Known rows, with every way that one mark hangs from another
begi{rukeded{lamuv tumip}}: [ 0.13 -4.87  1.38  0.52  0.92 -1.35  3.38 -5.10 -1.80  0.59 -2.21 -2.67
  0.95  0.31  2.88 -3.50 -0.98  0.51 -1.44  2.86  0.21]
tuvikug{lamuv{rukeded{tumip}}}: [ 1.09 -4.31 -0.83  0.09 -4.08 -1.24  0.14 -0.23  1.87 -4.06  0.58 -2.86
  0.61  1.62  3.68 -1.51  0.49  0.47  0.49  3.23  0.70]
rukeded{begi{tuvikug} tumip{vonas}}: [-2.94 -1.68 -1.91  0.46 -6.54 -4.39  3.80 -3.86 -0.31  0.31  1.90 -4.32
 -0.62 -0.66 -0.32 -2.14 -3.39  0.02  2.98  4.13  0.97]
begi{rukeded{lamuv tumip{vonas}}}: [ 0.01 -2.79 -0.80  0.67 -0.12 -0.49  2.03 -4.70 -1.55  3.13 -2.74 -1.67
 -0.58  0.70  2.79 -4.24 -1.78  1.00  1.51  4.08  1.15]
begi{lamuv rukeded tuvikug{tumip}}: [ 0.06 -5.11  1.09 -3.09 -0.02 -6.12  7.34 -4.69 -5.09 -0.75  1.50  1.39
  1.66  3.98  0.78 -4.80 -0.52 -0.51 -1.89  3.41  0.56]
rukeded{begi}: [-2.16  0.18 -0.34  1.89 -2.66 -1.55  0.86 -1.20  0.11 -1.57  0.88 -3.47
  0.27 -2.05  1.06  0.05 -1.92 -0.74  0.25 -0.17  0.56]
tuvikug{lamuv tumip}: [ 1.61 -2.33 -1.13  2.17  0.18  0.00 -0.28 -0.08  0.20  0.76  1.72 -0.26
  1.47  2.30  2.21  0.20  2.11  0.48 -0.42  2.32 -0.64]
tuvikug{lamuv}: [ 1.88 -0.65 -0.92  0.78  0.19  0.99 -1.06  0.00  0.16 -1.74  0.35 -0.63
  1.50  0.33  1.86  0.65  1.52  0.32 -0.23  1.10  0.45]
tuvikug{lamuv{rukeded} tumip}: [ 1.37 -3.44 -1.63  1.16 -2.18 -0.96 -0.52  1.20  0.34 -3.44  0.94 -0.31
  1.35  3.27  3.77 -0.96  1.63  0.20  0.38  2.26  0.12]
tuvikug{lamuv{begi rukeded} tumip{vonas}}: [ 0.20 -1.87 -3.99  3.90 -5.19 -1.28 -1.93  2.86  2.01 -2.73  0.46 -2.14
 -0.72  4.89  5.77 -2.50  0.09  0.03  2.02  1.51  0.73]
begi{lamuv rukeded}: [ 0.44 -2.05  1.21 -2.64  0.91 -2.60  3.95 -3.02 -2.72 -0.73 -0.66  0.84
  0.36  1.44  1.67 -3.86 -0.84 -0.64 -1.26  1.18  1.53]
tuvikug{tumip}: [-0.36 -1.68 -0.15  1.49 -0.18 -0.92  0.60 -0.29 -0.04  2.60  1.38  0.32
  0.06  2.14  0.52 -0.33  0.42 -0.01 -0.23  1.13 -1.05]
lamuv{begi{rukeded} tuvikug}: [-0.08 -2.04 -0.22  2.55 -0.93 -3.02  2.29  0.85 -1.27 -3.72 -0.50 -1.36
  1.16  0.73  4.96 -5.85 -0.04 -1.62 -2.38  1.16  1.45]
rukeded{begi lamuv tumip{vonas}}: [-2.37 -1.59 -2.93  2.98 -3.78 -0.44  1.37 -5.76 -1.04  0.81 -1.06 -5.84
 -1.45 -1.63  1.74 -2.87 -4.43 -0.14  1.29  2.86  0.69]
lamuv{rukeded{begi tumip} tuvikug}: [-2.31 -4.09 -2.04  1.55 -7.06 -4.06  2.53 -1.97 -0.27 -6.59  1.22 -5.13
  0.02 -1.51  3.59 -5.81 -3.07 -2.07 -0.74  4.09  1.56]
lamuv{rukeded}: [-0.13 -1.17 -0.47 -0.84 -2.31 -1.06 -0.07  1.26  0.23 -4.23 -0.74 -0.27
 -0.25  0.77  1.47 -1.28 -0.52 -0.15  0.68 -0.04  0.68]
tuvikug{lamuv{rukeded} tumip{vonas}}: [ 1.33 -1.48 -3.65  1.36 -3.24 -0.22 -1.81  1.45  0.65 -0.84  0.42  0.83
 -0.26  3.68  3.59 -1.86  0.77  0.69  3.36  3.49  1.04]
rukeded{lamuv}: [ 0.72 -1.42 -1.10  0.61  2.17  1.41  0.40 -3.46 -2.95 -1.91 -2.12 -1.23
  0.48 -0.47  0.62 -1.10 -1.03 -0.21 -1.88 -0.14 -0.16]
rukeded{tumip}: [-0.74 -2.52  0.66  0.26 -2.24 -1.07  1.33 -1.58  1.48  1.69  0.84 -2.19
 -0.56  0.56  0.17 -0.97 -0.70  0.28 -0.04  2.03 -0.51]

Rows
[-2.14 -3.09 -3.00  1.12 -4.45 -3.16  4.20 -7.19 -3.26 -1.78 -0.19 -5.76
 -0.27 -1.18  0.27 -3.42 -4.34 -0.14  0.90  3.89  0.82]	rukeded{begi{tuvikug} lamuv tumip{vonas}}
[ 0.51 -4.48 -2.90 -1.25 -2.69 -3.45  3.19 -2.27 -4.47 -5.91  0.91  1.14
 -0.20  3.26  2.71 -7.75 -1.64 -2.56 -3.17  3.35  1.13]	begi{lamuv{rukeded tuvikug{tumip}}}
[-2.71 -1.17 -2.46  0.05 -6.15 -2.95  3.07 -5.38 -0.40  1.22  1.17 -4.32
 -2.55 -0.08  0.79 -4.07 -5.15 -0.85  1.41  3.14  1.57]	rukeded{begi{lamuv} tumip{vonas}}
[-2.16 -1.92 -3.16 -0.68 -4.68 -5.39  5.31 -5.43 -4.10 -0.72  2.59 -1.75
 -0.68  2.04 -0.35 -3.96 -3.92 -1.23  0.92  3.34  1.22]	rukeded{begi{lamuv tuvikug{tumip{vonas}}}}
[-0.74 -4.54  0.31  2.80 -3.03 -4.06  3.43 -0.70  0.35 -1.93  0.46 -3.58
  0.53  1.17  5.38 -6.69 -0.71 -1.37 -2.45  3.22  0.88]	lamuv{begi{rukeded{tumip}} tuvikug}
[-3.14 -1.45 -2.35  1.33 -7.94 -2.89  0.63 -1.12  2.26 -1.40  0.33 -4.76
 -2.04 -0.31  2.64 -2.96 -3.84 -0.05  3.97  3.02  1.80]	lamuv{rukeded{begi tumip{vonas}}}
[-2.11 -2.41 -0.85 -0.89 -5.58 -5.14  3.62 -1.37 -1.80 -8.25  1.22 -3.41
  1.32 -0.81  1.20 -1.78 -2.25 -1.03  0.76  0.81  1.16]	lamuv{rukeded{begi{tuvikug}}}
[-0.24 -4.14  1.68 -0.82  0.18 -5.04  5.15 -1.71 -2.63  0.74  1.33  1.19
  2.44  2.84  1.16 -2.25  1.22  0.53 -0.09  3.26 -0.03]	begi{rukeded tuvikug{tumip}}
[-1.58 -2.28 -4.68  3.42 -3.89 -0.92  1.80 -6.23 -3.09 -1.78 -0.90 -5.02
 -0.78 -2.53  2.59 -6.51 -4.40 -1.56 -0.39  5.03  1.61]	rukeded{begi lamuv{tuvikug} tumip{vonas}}
[ 1.42 -0.24 -3.22  2.38 -1.03  0.68 -1.60  0.25  0.46  3.30  1.00  0.84
 -0.02  2.83  2.10 -0.57  1.23  0.96  2.49  3.41  0.47]	tuvikug{lamuv tumip{vonas}}
[ 0.82 -5.43 -0.51  1.05  0.85 -1.72  3.90 -5.48 -4.05 -2.09 -1.87 -1.98
  1.55 -0.51  3.71 -7.03 -0.97 -0.90 -3.21  5.13  0.99]	begi{rukeded{lamuv{tuvikug} tumip}}
[ 1.50 -3.03 -1.02  0.79  2.96 -0.58  2.70 -4.03 -5.54 -3.94 -2.85  0.25
  2.11 -1.09  3.45 -6.17 -0.20 -1.24 -3.12  3.06  1.52]	begi{rukeded{lamuv{tuvikug}}}
[ 0.06 -4.16 -0.76 -2.65 -1.11 -4.52  5.82 -4.63 -4.64 -1.63  2.36  0.75
  0.64  3.67 -1.14 -3.45 -1.23 -1.03 -2.19  2.26 -0.17]	begi{lamuv tuvikug{tumip}}
[-1.71 -4.09 -0.08  1.80 -6.36 -3.10  1.12  1.16  3.05 -4.23  0.38 -5.27
 -1.31  2.62  4.03 -2.85 -1.88 -0.70 -0.67  0.03 -0.19]	lamuv{begi rukeded{tumip}}
[ 0.00 -2.06 -5.50  5.39 -1.06 -0.22  0.17 -2.22 -3.52 -1.48 -1.36 -2.05
 -0.96  2.47  3.89 -6.75 -2.17 -1.86 -2.34  2.33  0.25]	rukeded{lamuv{begi tuvikug{tumip{vonas}}}}
[-1.15 -3.66 -0.52  2.08 -2.78 -4.43  3.54 -0.26 -1.00 -1.79  2.28 -2.25
  0.78  3.93  1.35 -1.55 -0.33 -0.72 -1.73  0.20 -1.19]	lamuv{begi{tuvikug{tumip}}}
[-0.09 -4.30 -1.51 -0.22 -4.42 -2.47  1.59 -0.67 -0.51 -5.05  0.45 -1.63
 -0.17  0.53  2.68 -5.87 -1.22 -1.35 -0.91  4.28  1.08]	lamuv{rukeded{tumip} tuvikug}
[-2.57 -4.22 -1.10  0.55 -5.75 -5.99  4.28 -1.62 -1.79 -5.72  2.34 -3.24
  1.38  1.34  1.69 -2.10 -1.83 -0.92  0.44  2.07  0.30]	lamuv{rukeded{begi{tuvikug{tumip}}}}
[ 0.54 -2.43 -3.21  3.69  0.00 -0.04  0.85 -2.51 -3.84 -6.40 -1.92 -3.29
  0.45 -0.11  3.70 -5.53 -1.68 -2.50 -4.96 -0.08  0.32]	rukeded{lamuv{begi tuvikug}}
[ 0.14 -4.79 -1.12  2.60 -6.08 -2.17  0.18  1.07  3.27 -5.76  0.67 -5.66
  0.20  2.90  5.88 -2.29 -0.30 -0.29 -0.58  1.09  0.29]	tuvikug{lamuv{begi rukeded{tumip}}}
[ 0.22 -4.20 -3.40  5.23 -0.06 -0.81  1.57 -2.73 -3.88 -3.84 -0.63 -3.22
  0.54  2.05  4.29 -5.97 -1.33 -2.39 -5.20  0.99 -0.55]	rukeded{lamuv{begi tuvikug{tumip}}}
